Each row was made from one small tree. The marks that hang from a mark follow it in brackets, in alphabetical order. Every link used is in the known rows. Write each row's tree.
Known rows
pegu(garabo(faron)):  2.76  4.30 -0.84 -1.18  1.77 -0.70  1.28 -1.46  2.56  0.24 -1.51 -3.99  0.88  4.54  1.94  1.26  1.06  2.71  1.22  1.79 -2.07  0.39  3.22  0.85  2.52  1.49  0.07  0.88 -0.54 -1.18
vimu(kadipi(faron(garabo))):  2.27  2.19 -0.31 -2.17  0.03  0.65  2.70 -2.04  1.00  2.14 -0.41 -3.14  2.16  4.99  0.42  1.19  2.58  1.57  2.44  2.09 -0.24 -0.69  4.18  0.92  3.53  2.64  0.29 -0.53 -0.36 -0.08
gupu(sokab(soriso zogofer)):  2.41  1.22 -2.31  1.32 -0.21  2.24 -1.26  1.28  2.00 -2.03 -0.71 -3.22  2.35  2.84  0.88  3.97 -0.54  1.32  1.07  1.79  0.86 -1.04  3.49 -0.65  1.57  1.49 -0.22 -2.24 -0.14  2.07
resok(favas(zogofer(sokab(faron(garabo) gupu)))):  1.76  2.67  0.54  1.14  1.77  1.39  0.53  0.76  2.17 -0.29 -2.16 -0.43  0.14  3.98  0.57  2.20  2.14  3.34  0.95  1.65 -2.24  1.19  3.36  1.66  0.92  0.97  1.53 -2.52 -1.79 -0.62
kadipi(faron(garabo) vimu):  2.94  2.41  1.03 -2.71  0.15 -1.06  1.94 -3.27  0.10  0.65 -0.18 -2.85  0.49  4.71  1.35 -0.30  3.35  1.59  1.34  2.07 -3.43 -0.21  3.08  1.73  2.64  1.36  0.86 -0.43 -1.23  0.38
kadipi(faron(garabo(pegu)) vimu):  2.45  2.85  1.47 -2.67  0.62 -0.17  3.21 -3.17  0.10  1.22 -0.84 -3.39  0.39  4.00  1.84 -0.73  2.70  1.52  1.61  1.86 -3.06 -0.04  3.34  1.87  2.52  1.15  0.55 -0.60 -0.40  0.79
gupu(sokab(pegu(garabo))):  1.36  2.84 -1.04 -0.88  0.90  0.87  0.80 -1.20  2.59 -2.12 -1.17 -3.69  0.95  2.72  2.04  2.78  0.28  1.24  1.47  1.01  0.05  0.29  3.11 -0.82  1.38  1.16 -0.30 -1.14 -1.39  1.41
garabo(faron pegu):  2.58  4.09  1.09 -0.82  1.22  2.33  2.21 -1.08  2.09  1.28 -1.76 -4.28  2.25  2.78  2.86  1.09 -0.78  3.55  3.25  1.19 -0.54  0.20  3.41 -0.35  2.77  0.09 -0.47 -0.07  0.93 -0.13
lala(tibuv(sokab(gupu pegu(garabo) soriso))):  3.98  1.81 -2.48 -1.00  2.47  0.28  1.08  1.03  2.88 -2.52 -2.85 -1.61 -0.63  1.13  0.19  1.90  2.07  2.29  0.89  1.84  1.32 -1.28  2.93 -1.30  0.42 -0.90  0.78 -0.76 -0.88  1.17
favas(zogofer(sokab(pegu soriso))):  3.49  2.08 -2.09  1.43  1.27  1.82  1.38  1.12  3.81 -0.18 -1.99 -0.64  1.02  1.77  0.42  2.86  0.66  2.57  1.32 -0.20 -1.13 -0.21  3.11 -0.74  0.93 -0.17 -2.10 -2.33 -0.95  0.72
zogofer(sokab):  3.00  1.62 -0.90 -0.45 -0.01  0.37  0.60 -1.28  3.28 -0.35  0.44 -0.04  0.91  1.88  1.14  2.08  1.78  3.21  1.01  0.90 -1.41  0.74  3.38 -0.70  0.89  0.49 -1.77 -2.24 -0.82  0.13
gupu(sokab(faron soriso)):  2.01  1.43 -1.89  0.65  0.27  1.96 -1.05  1.04  1.51 -1.38 -1.46 -3.38  2.20  3.46  1.62  1.90  0.02  2.96  1.04  1.97  1.18 -0.63  2.65 -0.06  2.13  1.16  2.06 -2.24 -0.90  1.77
lala(tibuv):  5.09  2.50  0.01 -2.05  1.55  1.98  0.24 -1.10  1.80 -0.58 -0.13 -1.56  1.70  2.92  0.89  2.48  2.10  2.75  1.28  1.84 -1.34 -1.11  3.17 -1.50  0.55 -0.90 -0.18 -1.13 -0.26 -0.41
resok(favas(zogofer(sokab(faron(garabo(pegu)) gupu tibuv)))):  2.04  2.32  0.75  0.93  2.33  2.26  1.71  0.63  2.10  0.02 -3.31 -0.78 -0.08  2.79  0.66  1.75  1.63  3.39  1.77  1.94 -1.68  0.87  3.16  2.45  0.20  0.37  1.48 -2.89 -0.73 -0.30
tibuv(sokab(faron gupu pegu(garabo) soriso zogofer)):  1.57  1.79 -4.66  1.79  1.77 -0.48  1.29  3.16  3.13 -2.07 -3.67 -3.66 -0.45  2.36  0.27  0.67  0.44  1.29  2.35  0.74  3.18 -0.95  3.30 -0.04  1.15  0.20  1.40 -1.33 -1.60  2.35
vimu(kadipi):  2.46  2.33 -0.89 -1.85 -0.09  1.21  1.36 -1.73  0.99  1.00 -0.24 -3.54  2.68  3.76  1.01  2.48  1.32  1.11  2.91  1.59  0.21 -1.01  3.62 -1.50  2.30  1.96 -1.25 -1.10  0.15 -0.94
tibuv(sokab(faron pegu soriso)):  2.87  1.25 -3.04  0.37  0.78  1.26  1.09  1.31  3.08 -1.28 -2.14 -2.80  0.59  2.15  1.04  0.40  0.30  2.87  2.01  0.87  2.11 -0.78  2.93 -1.52  2.46 -0.47  1.65 -1.65 -1.45  1.74
faron(garabo):  2.57  3.25  0.39 -1.39  0.99 -0.32  1.58 -1.75  1.75  0.13 -0.29 -2.71  0.94  4.32  0.97  1.87  1.82  1.95  1.50  2.18 -1.37  0.83  2.91  0.45  1.26  0.59 -0.25  0.00 -0.32 -0.06
sokab(gupu):  1.71  2.10 -0.36 -0.91  0.86 -0.92  0.25 -0.36  1.70 -1.18 -0.97 -2.26  0.49  2.67  1.60  2.58  0.77  1.95  3.35  1.08  0.26 -0.04  2.94 -0.62  0.02  0.31 -1.57 -1.22 -1.16 -0.14
gupu(sokab):  2.07  1.96 -0.10 -0.63 -0.22  1.64 -1.01 -1.37  2.07 -1.97  0.01 -2.51  1.94  2.79  1.95  3.39  0.26  2.35  1.69  1.60 -0.27  0.37  2.93 -0.55  1.50  1.36 -0.53 -1.78 -0.60  0.83
resok(favas(zogofer(sokab(faron pegu)))):  2.47  2.43  0.04  0.96  1.51  2.90  0.84  0.46  2.76 -0.17 -1.59 -0.84  0.74  3.60  1.05  2.34  1.27  3.14  1.13  0.69 -2.39  0.47  3.80 -0.12  1.56  0.38  0.95 -3.13 -2.14 -0.49
gurit(vimu):  3.59  3.10  1.40 -1.96 -0.07 -1.40  0.24 -2.02  1.47 -1.07 -0.63 -2.36  0.49  3.53  0.96  2.20  0.91  1.77  1.80  0.84 -1.75 -0.46  2.85 -1.56  1.92  1.09 -1.10 -2.76  1.20 -0.50
zogofer(sokab(faron gupu)):  1.64  1.67 -1.42  0.43  0.66 -0.59  0.44  0.43  2.57 -0.38 -1.19 -0.58  0.53  2.16  1.36  0.67  2.04  3.63  2.29  0.71  0.53  0.66  2.86  0.39  0.14  0.11  0.10 -2.59 -1.75  0.83
sokab(pegu soriso tibuv):  4.00  0.06 -2.48 -0.96  1.59  1.45  2.27  0.59  2.29 -0.64 -2.62 -3.58  0.80  1.13  0.70  2.12 -0.32  1.19  3.01  1.55  1.15 -2.62  2.59 -1.53  0.31 -1.58 -0.22 -1.97 -0.55  1.30
favas(zogofer(sokab(pegu))):  3.35  2.74 -1.00  0.95  1.17  1.84  1.45 -0.14  3.96 -0.15 -1.41 -0.48  1.09  1.97  0.79  2.78  1.00  2.70  2.12 -0.61 -1.72  0.47  3.14 -0.58  0.76 -0.16 -2.65 -2.23 -1.12  0.16
lala(soriso tibuv(sokab(faron gupu pegu))):  5.27  1.39 -1.04 -0.79  2.31  2.16 -0.12  2.43  2.97 -1.74 -2.19 -0.65  1.16  1.74 -0.44  2.11  1.52  3.04  1.89  0.73  1.64 -0.79  2.92 -0.72  0.60 -1.15  2.44 -1.75 -1.52  1.99

Which tree is each row?
 1.33  2.29 -1.10  0.64  0.97  2.03  0.59  0.92  1.30 -0.60 -2.29 -3.98  1.84  3.44  1.59  1.23  0.20  2.76  0.77  2.39  1.40  0.10  2.63  1.06  2.07  1.08  2.56 -1.52 -0.14  2.47 -> gupu(sokab(faron(garabo(pegu)) soriso))
 5.23  1.54 -2.02 -0.62  1.56  2.15 -0.22  0.88  2.41 -1.24 -1.63 -1.27  1.06  2.43  0.19  1.02  2.12  3.87  0.50  2.19  0.62 -1.36  2.89 -0.80  1.55 -0.94  2.25 -1.43 -0.29  0.65 -> lala(tibuv(sokab(faron soriso)))
 4.17  1.48 -2.97  0.59  1.96  1.89  0.40  2.68  2.41 -1.88 -2.80 -2.16  0.81  1.63 -0.03  1.41  1.51  2.41  2.10  1.31  2.65 -2.03  3.13 -1.43  0.47 -1.60  1.92 -1.75 -1.05  2.13 -> lala(tibuv(sokab(faron gupu pegu soriso zogofer)))
 2.43  1.10 -3.91  1.29  1.60  2.18  0.84  2.08  2.11 -1.57 -3.52 -5.03  1.51  2.61  0.75  1.67 -0.27  0.86  2.09  1.78  2.26 -2.04  2.77  0.90  0.74  0.31  2.31 -2.39 -0.85  2.92 -> gupu(sokab(faron pegu(garabo) soriso tibuv zogofer))
 3.14  0.25 -3.00  1.48  0.46  2.91 -0.95  1.91  1.60 -1.41 -2.34 -3.91  2.48  2.72  0.76  2.27 -0.45  2.03  2.28  2.34  1.95 -1.94  2.64  1.15  0.81  0.52  2.06 -2.97 -0.05  2.31 -> gupu(sokab(faron soriso tibuv zogofer))
 2.63  0.38 -2.35  0.19  0.95  2.57  0.48  1.14  1.85 -1.51 -2.95 -4.07  1.85  1.77  1.47  1.61 -0.38  2.21  2.66  1.85  2.40 -1.79  2.08 -0.17  0.98 -0.47  2.38 -2.72 -1.06  2.62 -> gupu(sokab(faron pegu soriso tibuv))
 3.23  2.00 -2.25  1.01  0.14  1.61 -0.24  0.55  3.03 -1.14 -0.75 -2.38  1.34  3.36  0.68  1.00  0.76  2.83  2.57  0.87  0.93  0.01  3.44  0.04  1.91  0.49  0.64 -1.79 -0.62  0.69 -> tibuv(sokab(faron zogofer))
 2.68  2.17 -1.73  0.23  1.16  1.94  0.78 -0.24  2.72 -1.72 -2.55 -4.69  1.63  2.19  1.41  2.84 -0.33  1.07  3.07  1.65  0.95 -1.04  2.85  0.61  0.88  0.58  0.45 -1.22 -0.41  1.81 -> gupu(sokab(pegu(garabo(faron)) tibuv zogofer))
 4.15  1.23 -2.05  0.43  1.05  2.34  0.62  0.68  1.66  0.38 -1.74 -3.87  2.27  3.63  0.63  0.99  0.49  1.92  4.19  1.49  0.63 -1.86  2.87  1.29  0.01 -0.67  0.99 -2.52 -0.12  0.50 -> sokab(faron tibuv zogofer)
 1.27  1.75 -1.72  0.43  0.95 -0.31  1.71  0.69  2.82 -0.46 -1.77 -1.35  0.32  1.49  1.61  0.47  1.66  2.88  2.96 -0.11  1.44  0.28  2.86 -0.84  0.08 -0.81  0.14 -2.68 -2.51  1.68 -> zogofer(sokab(faron gupu pegu))
 2.07  0.36 -2.83  0.71  1.85 -0.60  2.55  1.83  2.52 -0.31 -3.81 -1.63 -0.35  0.82  0.36  0.02  1.90  2.73  2.49  1.70  2.40 -0.83  2.00  0.99 -0.53 -1.44  1.81 -2.44 -1.59  2.60 -> zogofer(sokab(faron(garabo) gupu pegu soriso tibuv))
 4.42  1.72 -0.95  0.64  1.15  1.85  0.80 -0.55  3.78 -0.20 -1.72  0.11  1.13  1.60  0.34  2.82  1.29  3.38  2.32  0.58 -2.19  0.20  2.58  1.25 -0.11 -0.03 -2.36 -2.50  0.00 -0.68 -> favas(zogofer(sokab(tibuv)))
 3.13 -0.33 -2.27 -0.52  1.52 -0.55  0.60  1.31  1.59 -1.42 -3.11 -2.51  0.14  1.09  0.51  2.46  0.27  1.92  3.36  2.53  1.59 -2.11  2.17  0.44 -0.89 -0.63 -0.34 -1.91 -0.16  0.60 -> sokab(gupu soriso tibuv)
 2.96  0.31 -1.15 -0.52  0.67 -0.64  0.75 -0.67  2.98 -1.18 -1.51  0.07 -0.13  0.19  0.80  2.03  1.84  3.08  2.96  1.47  0.20  0.01  2.48  0.71 -1.21 -0.34 -1.51 -2.73 -0.65  0.40 -> zogofer(sokab(gupu tibuv))
 2.75  0.90 -3.43  0.73  1.29  1.82  0.82  1.24  2.50 -2.23 -2.77 -4.36  1.06  1.74  0.57  3.29 -0.52  0.14  1.84  1.91  1.60 -1.90  3.02  0.20  0.44  0.60  0.34 -2.03 -0.37  2.61 -> gupu(sokab(pegu(garabo) soriso tibuv zogofer))
 6.52  1.46 -1.50 -0.06  1.66  3.50 -1.09  2.38  3.06 -1.08 -0.96 -0.53  2.33  2.97 -1.13  2.54  1.51  3.01  0.80  1.22  0.30 -0.94  3.54  0.04  1.26 -0.19  2.26 -1.98 -0.33  1.53 -> lala(soriso tibuv(sokab(faron zogofer)))
 1.61  2.17 -0.54  1.59  2.10  1.55  1.24  1.94  2.23 -0.38 -2.97 -0.98 -0.03  3.45  0.41  2.17  1.63  2.86  0.71  1.41 -1.22  0.41  3.42  0.72  1.11  0.43  1.96 -2.66 -2.21  0.43 -> resok(favas(zogofer(sokab(faron(garabo) gupu pegu soriso))))
 1.65  1.91 -2.94  1.95  1.38  0.31  1.19  2.85  2.42 -1.18 -3.31 -3.00  0.06  2.44  0.17  0.50  0.54  2.30  2.29  1.77  3.13 -0.12  3.13  1.28  1.12  0.35  1.64 -1.25 -0.03  2.35 -> tibuv(sokab(faron(garabo(pegu)) gupu soriso zogofer))
 2.60  1.24 -1.80  0.76  0.60  3.19  0.28  0.59  2.05 -1.43 -2.12 -4.41  2.44  2.33  1.39  2.06 -0.32  1.35  3.98  1.07  2.20 -1.39  2.67  0.05  0.44 -0.34  1.40 -2.85 -0.97  2.55 -> gupu(sokab(faron pegu tibuv zogofer))
 2.14  2.54 -2.21  2.18  2.03  0.55  1.82  2.37  3.10  0.02 -3.59 -1.24  0.52  2.35  0.29  1.38  1.36  2.89  1.92  0.13  0.36  0.18  2.50  0.89  0.41 -0.39 -0.07 -1.96 -1.56  1.47 -> favas(zogofer(sokab(faron(garabo) gupu pegu soriso)))
 3.05  3.29 -1.56  0.82  1.79  1.04  1.97 -0.23  4.19 -0.21 -1.87 -0.81  0.51  2.36  0.76  2.42  1.37  2.33  1.32 -0.42 -2.18  0.74  3.21  0.18  0.68  0.38 -2.43 -1.68 -1.14 -0.10 -> favas(zogofer(sokab(pegu(garabo))))
 1.61  1.27 -3.43  1.44  1.25  0.22  1.36  3.35  1.94 -1.36 -2.43 -4.03  0.80  1.96  0.49  3.19 -0.72 -0.38  3.42  0.32  2.81 -2.28  3.69 -2.25  0.03 -0.68 -1.23 -1.89 -1.51  2.59 -> sokab(gupu pegu soriso zogofer)
 2.75  0.97 -0.55 -1.09  0.51  2.24  0.52 -1.31  2.35 -2.07 -1.50 -3.21  1.53  1.17  1.76  3.08 -0.17  1.68  3.38  1.48  0.99 -0.77  2.31 -0.74  0.36 -0.23 -0.20 -2.26 -0.79  1.60 -> gupu(sokab(pegu tibuv))
 5.45  1.38 -1.65 -1.08  1.33  1.89 -0.26  0.17  2.72 -1.82 -1.14 -0.76  0.76  1.64  0.06  2.23  1.93  3.43  0.32  2.34  0.09 -1.21  3.08 -1.36  1.35 -0.71  0.74 -1.16  0.10  0.41 -> lala(tibuv(sokab(soriso)))
 6.79  1.34 -1.07 -0.47  1.42  3.18 -1.09  1.67  3.37 -1.66 -0.40 -0.01  2.04  2.29 -1.29  3.76  1.34  2.47  0.57  1.23 -0.29 -0.84  3.76 -0.51  0.97 -0.06  0.71 -1.71  0.02  1.19 -> lala(soriso tibuv(sokab(zogofer)))
 0.95  2.11 -3.23 -0.31  2.52 -1.85  2.40  1.85  2.20 -1.50 -3.42 -3.98 -0.87  2.28  1.09  1.98  0.34  0.33  1.85  0.98  1.55 -1.29  3.14 -1.21  0.30  0.02 -0.47 -0.65 -1.90  1.49 -> sokab(gupu pegu(garabo) soriso)
 2.86  1.45 -3.10  0.95  1.30  1.94  0.63  1.37  2.58 -1.81 -3.27 -4.90  1.55  1.94  0.92  2.91 -0.77  0.92  2.12  2.10  1.64 -1.95  2.86  0.45  1.25  0.59  1.08 -1.35 -0.23  2.55 -> gupu(sokab(pegu(garabo(faron)) soriso tibuv zogofer))
 1.89  2.15 -1.25  0.83  2.35  0.80  2.54  1.64  0.98  0.45 -4.01 -4.44  0.87  2.89  0.56  0.17  0.77  1.37  5.10  1.99  2.51 -0.86  2.47  3.08 -1.38 -0.87  1.45 -1.64  0.38  1.71 -> sokab(faron(garabo(pegu)) gupu tibuv zogofer)
 4.34  0.25 -3.82  1.28  1.27  2.34  0.49  2.65  1.49  0.31 -2.61 -4.09  2.18  3.32 -0.03  1.03 -0.05  1.76  2.97  2.16  1.46 -2.99  2.87  1.07  0.53 -0.68  1.76 -2.71  0.12  1.32 -> sokab(faron soriso tibuv zogofer)
 2.87  1.86 -1.78  1.92  2.46  1.26  2.14  2.02  2.92  0.41 -4.42 -1.04  0.39  1.49  0.14  0.94  1.21  3.44  2.37  1.15  0.23  0.01  2.18  2.82 -0.48 -0.44 -0.04 -2.38  0.20  1.01 -> favas(zogofer(sokab(faron(garabo(pegu)) gupu soriso tibuv)))
